What can hang from each mark
ravav: gorab
kedi: lurezu
petik: dupeg gorab
dupeg: petik
lorok: lurezu
bazivu: gorab nafu
lurezu: gidoba kedi kula lorok ravav tidogit
gidoba: gorab lurezu
gorab: bazivu petik ravav

Every row comes from one small tree of marks. The marks that hang from a mark follow it in brackets, in alphabetical order. Every link used is in the known rows. Which tree was each row made from?
Known rows
gorab{petik ravav}: [ 0.06  0.10  0.04  0.00 -0.17  0.00 -0.17  0.00  0.16  0.20  0.21 -0.19
 -0.13  0.09  0.02 -0.18 -0.09  0.07 -0.10 -0.03  0.09  0.02 -0.11 -0.15
  0.05  0.03 -0.13 -0.07]
petik{gorab}: [-0.02  0.18 -0.08  0.03 -0.08  0.00 -0.10  0.02  0.08  0.10  0.06 -0.10
 -0.12  0.21  0.02 -0.39  0.09  0.17  0.03 -0.04 -0.16 -0.07  0.00 -0.14
 -0.11 -0.01 -0.28  0.18]
petik{dupeg gorab{bazivu}}: [-0.11  0.19  0.02  0.01  0.11  0.06 -0.20  0.03  0.23  0.13 -0.03 -0.18
 -0.24  0.40  0.08 -0.35  0.10  0.25  0.13 -0.06 -0.20 -0.09  0.04 -0.08
 -0.19  0.06 -0.35  0.20]
kedi{lurezu{gidoba kula lorok ravav tidogit}}: [ 0.02 -0.12 -0.07 -0.16  0.29 -0.21  0.03  0.08 -0.06  0.13  0.10  0.07
 -0.04  0.11 -0.07  0.04  0.16 -0.32 -0.02  0.07  0.11 -0.11  0.00  0.30
 -0.14 -0.17 -0.10  0.36]
dupeg{petik{gorab{bazivu{nafu} ravav}}}: [ 0.05  0.03  0.05  0.02 -0.07  0.04 -0.17  0.04  0.14  0.15  0.18 -0.16
 -0.11  0.17  0.01 -0.20  0.03  0.24  0.01  0.07 -0.02 -0.10 -0.08 -0.12
 -0.06 -0.08 -0.21  0.09]
lurezu{gidoba lorok ravav{gorab{petik{dupeg}}} tidogit}: [-0.04 -0.11 -0.03 -0.08  0.33 -0.01 -0.01  0.00 -0.09  0.07  0.00 -0.18
  0.02  0.24 -0.26  0.22  0.07 -0.34  0.00 -0.04  0.19 -0.09  0.16  0.41
 -0.20 -0.03 -0.11  0.39]
gorab{ravav}: [ 0.07  0.06 -0.10 -0.01 -0.13  0.04 -0.19 -0.03  0.16  0.20  0.12 -0.05
 -0.08  0.04 -0.01 -0.27 -0.05  0.05 -0.04 -0.04  0.03  0.00 -0.08 -0.12
  0.12 -0.05 -0.18  0.01]
lorok{lurezu{gidoba{gorab} kedi kula tidogit}}: [ 0.12  0.00  0.05 -0.02  0.10  0.05 -0.01  0.15  0.08 -0.02  0.13 -0.17
 -0.19  0.10 -0.05  0.07  0.06 -0.38 -0.02  0.09  0.08 -0.17  0.19  0.31
  0.01 -0.24 -0.15  0.09]
kedi{lurezu{gidoba kula}}: [ 0.05  0.10 -0.06 -0.09  0.08 -0.17 -0.01  0.11  0.00  0.17  0.17  0.05
 -0.09  0.12  0.06 -0.28  0.13 -0.09 -0.01  0.06 -0.05 -0.03 -0.04 -0.06
 -0.05 -0.21 -0.18  0.20]
ravav{gorab}: [ 0.07  0.15 -0.07  0.00 -0.13  0.14 -0.13  0.07  0.02  0.01  0.02 -0.06
  0.11  0.07 -0.14 -0.26  0.05  0.10  0.05 -0.06 -0.05  0.02  0.03 -0.10
  0.01 -0.07 -0.13  0.14]
gidoba{lurezu}: [ 0.05  0.08 -0.02  0.01  0.07 -0.08 -0.04  0.05  0.13  0.15  0.06 -0.08
 -0.07  0.02  0.02 -0.31 -0.10  0.14 -0.01 -0.01 -0.08  0.00 -0.10 -0.13
  0.12 -0.05 -0.08  0.04]
gidoba{gorab{ravav}}: [-0.02 -0.02 -0.07  0.07 -0.09  0.15 -0.22  0.03  0.21  0.10  0.04 -0.16
  0.03 -0.05 -0.05 -0.28  0.04  0.04 -0.08  0.02 -0.06 -0.04  0.00 -0.12
  0.18 -0.11 -0.11 -0.02]
gidoba{gorab{bazivu{nafu} petik ravav}}: [-0.06  0.01  0.08  0.01 -0.04  0.17 -0.31 -0.01  0.10  0.14  0.08 -0.26
  0.05  0.02 -0.06 -0.22  0.08  0.17 -0.13  0.01 -0.01 -0.12 -0.04 -0.17
  0.09 -0.02 -0.04 -0.08]
bazivu{gorab{petik ravav}}: [-0.06  0.14  0.00 -0.09 -0.12  0.03 -0.09 -0.05  0.02  0.20  0.26 -0.22
 -0.21  0.14 -0.04 -0.27 -0.10  0.17 -0.09 -0.07  0.06  0.03 -0.07 -0.33
  0.00  0.04 -0.15  0.00]
lorok{lurezu{gidoba{gorab}}}: [ 0.05 -0.02 -0.02  0.04  0.00  0.05 -0.07  0.02 -0.05  0.20  0.11 -0.24
 -0.21  0.08  0.03 -0.16 -0.01 -0.16 -0.11 -0.05 -0.08 -0.09  0.03  0.00
 -0.03 -0.14 -0.14  0.11]
lorok{lurezu{gidoba kedi kula ravav{gorab} tidogit}}: [ 0.16 -0.08  0.06 -0.09  0.16  0.10 -0.03  0.11 -0.04 -0.08  0.16 -0.11
 -0.14  0.16 -0.18  0.25  0.08 -0.48  0.01 -0.02  0.20 -0.17  0.17  0.38
 -0.05 -0.17 -0.13  0.24]
dupeg{petik{gorab{ravav}}}: [ 0.08  0.04  0.03  0.08 -0.14  0.00 -0.08  0.09  0.22  0.12  0.21 -0.16
 -0.14  0.14  0.04 -0.18 -0.02  0.15  0.01  0.09 -0.01 -0.02 -0.07 -0.12
 -0.03 -0.11 -0.24  0.07]
kedi{lurezu{lorok}}: [ 0.05  0.02 -0.12 -0.09  0.02 -0.12 -0.04  0.08 -0.03  0.24  0.04  0.02
  0.06  0.03  0.07 -0.24  0.02  0.09  0.01  0.01 -0.05  0.02 -0.13 -0.07
 -0.08 -0.05 -0.08  0.23]
lurezu{ravav}: [ 0.04  0.09 -0.14  0.01  0.02  0.00 -0.11 -0.08 -0.05  0.15  0.15 -0.10
 -0.06  0.05 -0.01 -0.16  0.06  0.01  0.05 -0.13  0.03 -0.05 -0.05  0.04
  0.02 -0.05 -0.11  0.22]
lurezu{kedi}: [ 0.16  0.20 -0.15  0.01 -0.04  0.05 -0.06  0.04  0.04  0.06  0.11 -0.09
  0.02  0.07  0.02 -0.18  0.03  0.03  0.17 -0.03  0.06  0.00  0.08  0.01
  0.09 -0.09 -0.17  0.11]
petik{dupeg gorab{ravav}}: [-0.07  0.10  0.03  0.02  0.07  0.08 -0.20  0.05  0.27  0.17  0.01 -0.13
 -0.25  0.34  0.05 -0.33 -0.02  0.15  0.01 -0.08 -0.17 -0.07  0.02 -0.16
 -0.07  0.02 -0.39  0.16]
gidoba{lurezu{lorok}}: [ 0.01  0.01 -0.07 -0.05  0.13 -0.08  0.03  0.03  0.13  0.17 -0.01 -0.05
 -0.03  0.01 -0.05 -0.20 -0.14  0.06 -0.01  0.03 -0.07  0.00 -0.08  0.03
  0.04 -0.05 -0.04  0.13]
gidoba{gorab{bazivu petik} lurezu{lorok ravav}}: [-0.14 -0.22  0.11  0.00  0.26  0.07 -0.09  0.00  0.17  0.06 -0.02 -0.29
  0.05  0.00 -0.13  0.05  0.03 -0.01 -0.06  0.05  0.03 -0.07 -0.08  0.12
  0.05  0.04  0.14  0.06]
lurezu{kula lorok tidogit}: [ 0.00  0.16 -0.09 -0.11  0.04 -0.13  0.01  0.11  0.20  0.04  0.05  0.06
 -0.11  0.06 -0.12 -0.07  0.03 -0.15  0.03  0.18  0.04 -0.09  0.10  0.45
 -0.13 -0.19 -0.12  0.20]

Write each row's tree
[ 0.04 -0.03 -0.03 -0.05  0.18 -0.12  0.01  0.08  0.15  0.13 -0.03 -0.05
 -0.01  0.01 -0.07 -0.13 -0.11  0.02 -0.02  0.08  0.02 -0.04 -0.03  0.17
  0.02 -0.04 -0.03  0.11] -> gidoba{lurezu{lorok tidogit}}
[-0.01 -0.30  0.02 -0.03  0.39  0.14 -0.09  0.06  0.21 -0.08 -0.11 -0.21
  0.19 -0.03 -0.19  0.18  0.09 -0.15  0.08  0.11  0.16 -0.14  0.07  0.32
  0.15 -0.01  0.09  0.11] -> gidoba{gorab{bazivu} lurezu{kedi lorok ravav tidogit}}
[ 0.04 -0.18 -0.11 -0.11  0.29 -0.18 -0.02  0.03 -0.15  0.23  0.06 -0.02
  0.05  0.10 -0.03  0.01  0.12 -0.22 -0.02 -0.02  0.13 -0.09 -0.05  0.17
 -0.11 -0.06 -0.09  0.35] -> kedi{lurezu{gidoba lorok ravav tidogit}}
[ 0.15  0.25 -0.04 -0.06  0.02 -0.03 -0.04  0.16  0.22 -0.11  0.14  0.01
 -0.06  0.08 -0.06 -0.05  0.10 -0.14  0.15  0.14  0.13 -0.11  0.19  0.33
  0.05 -0.20 -0.18  0.09] -> lurezu{kedi kula tidogit}
[-0.03 -0.20  0.14  0.02  0.27  0.13 -0.05  0.15  0.35  0.05 -0.07 -0.27
  0.04  0.04 -0.08  0.05 -0.15 -0.06 -0.05  0.10  0.03 -0.03  0.03  0.02
  0.20 -0.02 -0.01 -0.03] -> gidoba{gorab{petik{dupeg} ravav} lurezu{kedi lorok}}
[-0.12  0.10  0.06 -0.05  0.16  0.13 -0.31 -0.02  0.18  0.21 -0.03 -0.12
 -0.20  0.39  0.02 -0.35  0.05  0.26  0.01 -0.09 -0.17 -0.16  0.00 -0.18
 -0.12  0.05 -0.35  0.17] -> petik{dupeg gorab{bazivu{nafu} ravav}}
[-0.10  0.17  0.05 -0.08 -0.02  0.04 -0.11 -0.03  0.09  0.23  0.21 -0.24
 -0.30  0.24  0.01 -0.27 -0.13  0.19 -0.05 -0.09  0.01  0.02 -0.05 -0.31
 -0.02  0.04 -0.22  0.04] -> bazivu{gorab{petik{dupeg} ravav}}
[ 0.08 -0.22  0.02 -0.10  0.32  0.11 -0.06  0.07  0.11 -0.09 -0.07 -0.09
  0.20  0.05 -0.25  0.21  0.01 -0.14  0.12  0.03  0.22 -0.08  0.05  0.31
  0.07  0.03  0.04  0.20] -> gidoba{lurezu{kedi lorok ravav{gorab{bazivu}} tidogit}}
[ 0.00  0.10  0.08 -0.09 -0.08  0.07 -0.30 -0.08  0.05  0.25  0.18 -0.17
 -0.06  0.13 -0.02 -0.20  0.00  0.22 -0.09 -0.06  0.09 -0.09 -0.12 -0.17
 -0.01  0.07 -0.09 -0.05] -> gorab{bazivu{nafu} petik ravav}
[ 0.12 -0.01 -0.21 -0.09  0.24 -0.07  0.07  0.03 -0.04  0.09 -0.01 -0.09
  0.06  0.15 -0.13  0.08  0.06 -0.34  0.14  0.08  0.21 -0.08  0.23  0.40
 -0.06 -0.12 -0.18  0.28] -> lurezu{gidoba kedi lorok tidogit}
[-0.02  0.00 -0.18 -0.08  0.19  0.04  0.11  0.07  0.10 -0.03  0.00 -0.07
  0.03  0.10 -0.19  0.03  0.14 -0.42  0.10  0.18  0.03 -0.08  0.28  0.40
 -0.02 -0.32 -0.14  0.26] -> lurezu{gidoba{gorab} kedi kula lorok}
[-0.10  0.36  0.03 -0.13  0.11  0.01 -0.07 -0.04 -0.23  0.28  0.21 -0.19
 -0.21  0.23  0.01 -0.39 -0.08  0.38 -0.08 -0.17 -0.14 -0.11  0.01 -0.37
 -0.16 -0.04 -0.19  0.19] -> bazivu{gorab{petik{dupeg}} nafu}
[ 0.12 -0.01 -0.20 -0.03  0.22  0.03  0.00 -0.10 -0.15  0.09  0.17 -0.15
  0.00  0.16 -0.07  0.04  0.13 -0.30  0.15 -0.11  0.19 -0.08  0.14  0.14
  0.06 -0.12 -0.18  0.30] -> lurezu{gidoba kedi ravav}
[-0.04  0.11  0.12 -0.03 -0.02  0.06 -0.28 -0.01  0.31  0.21  0.12 -0.27
 -0.23  0.25  0.07 -0.13 -0.05  0.15  0.02 -0.03  0.08  0.01 -0.07 -0.08
 -0.01  0.12 -0.17 -0.06] -> gorab{bazivu petik{dupeg} ravav}
[-0.02  0.04 -0.09 -0.12  0.16 -0.10 -0.01  0.02  0.10  0.02  0.09  0.05
 -0.10  0.05 -0.17  0.11  0.09 -0.27  0.03  0.09  0.13 -0.13  0.08  0.56
 -0.13 -0.16 -0.08  0.32] -> lurezu{kula lorok ravav tidogit}
[ 0.04 -0.08 -0.12 -0.10  0.13 -0.10 -0.04  0.02 -0.11  0.22  0.07  0.01
  0.06  0.02  0.03 -0.10  0.07 -0.01  0.01 -0.06  0.02 -0.02 -0.15  0.00
 -0.07 -0.02 -0.04  0.32] -> kedi{lurezu{lorok ravav}}
[-0.11  0.31  0.02 -0.06  0.01 -0.01 -0.03  0.00  0.00  0.19  0.21 -0.26
 -0.30  0.25  0.04 -0.32 -0.08  0.26  0.01 -0.11 -0.06  0.02  0.00 -0.27
 -0.11  0.02 -0.20  0.12] -> bazivu{gorab{petik{dupeg}}}
[ 0.09 -0.04  0.09 -0.03  0.02  0.10 -0.03  0.10  0.10  0.04  0.20 -0.22
 -0.24  0.11 -0.03  0.07 -0.01 -0.37 -0.08  0.06  0.07 -0.11  0.11  0.13
  0.04 -0.20 -0.14  0.02] -> lorok{lurezu{gidoba{gorab{petik ravav}} kedi kula}}
[-0.10  0.05  0.12  0.02  0.07  0.17 -0.32  0.02  0.17  0.17  0.03 -0.28
 -0.03  0.11  0.00 -0.22  0.05  0.19 -0.10 -0.01 -0.07 -0.12  0.00 -0.16
  0.05 -0.02 -0.10 -0.04] -> gidoba{gorab{bazivu{nafu} petik{dupeg} ravav}}
[ 0.17  0.10 -0.14 -0.02  0.17 -0.06 -0.02  0.04 -0.02  0.05  0.10 -0.14
  0.00  0.17 -0.04 -0.05  0.10 -0.24  0.14  0.03  0.20 -0.09  0.21  0.21
  0.04 -0.13 -0.23  0.16] -> lurezu{gidoba kedi tidogit}
[ 0.09 -0.14 -0.10 -0.11  0.22  0.19 -0.11  0.01  0.01 -0.12 -0.07 -0.10
  0.25  0.10 -0.30  0.31  0.14 -0.24  0.20  0.00  0.31 -0.10  0.16  0.48
 -0.05  0.03 -0.03  0.31] -> lurezu{kedi lorok ravav{gorab{bazivu}} tidogit}
[-0.01 -0.14  0.00 -0.07  0.21 -0.12 -0.07  0.11  0.00  0.17  0.00 -0.15
  0.09  0.11 -0.01 -0.07  0.16 -0.11 -0.05  0.11  0.07 -0.07 -0.02  0.09
 -0.10 -0.03 -0.04  0.17] -> kedi{lurezu{gidoba{gorab{bazivu petik}} lorok tidogit}}
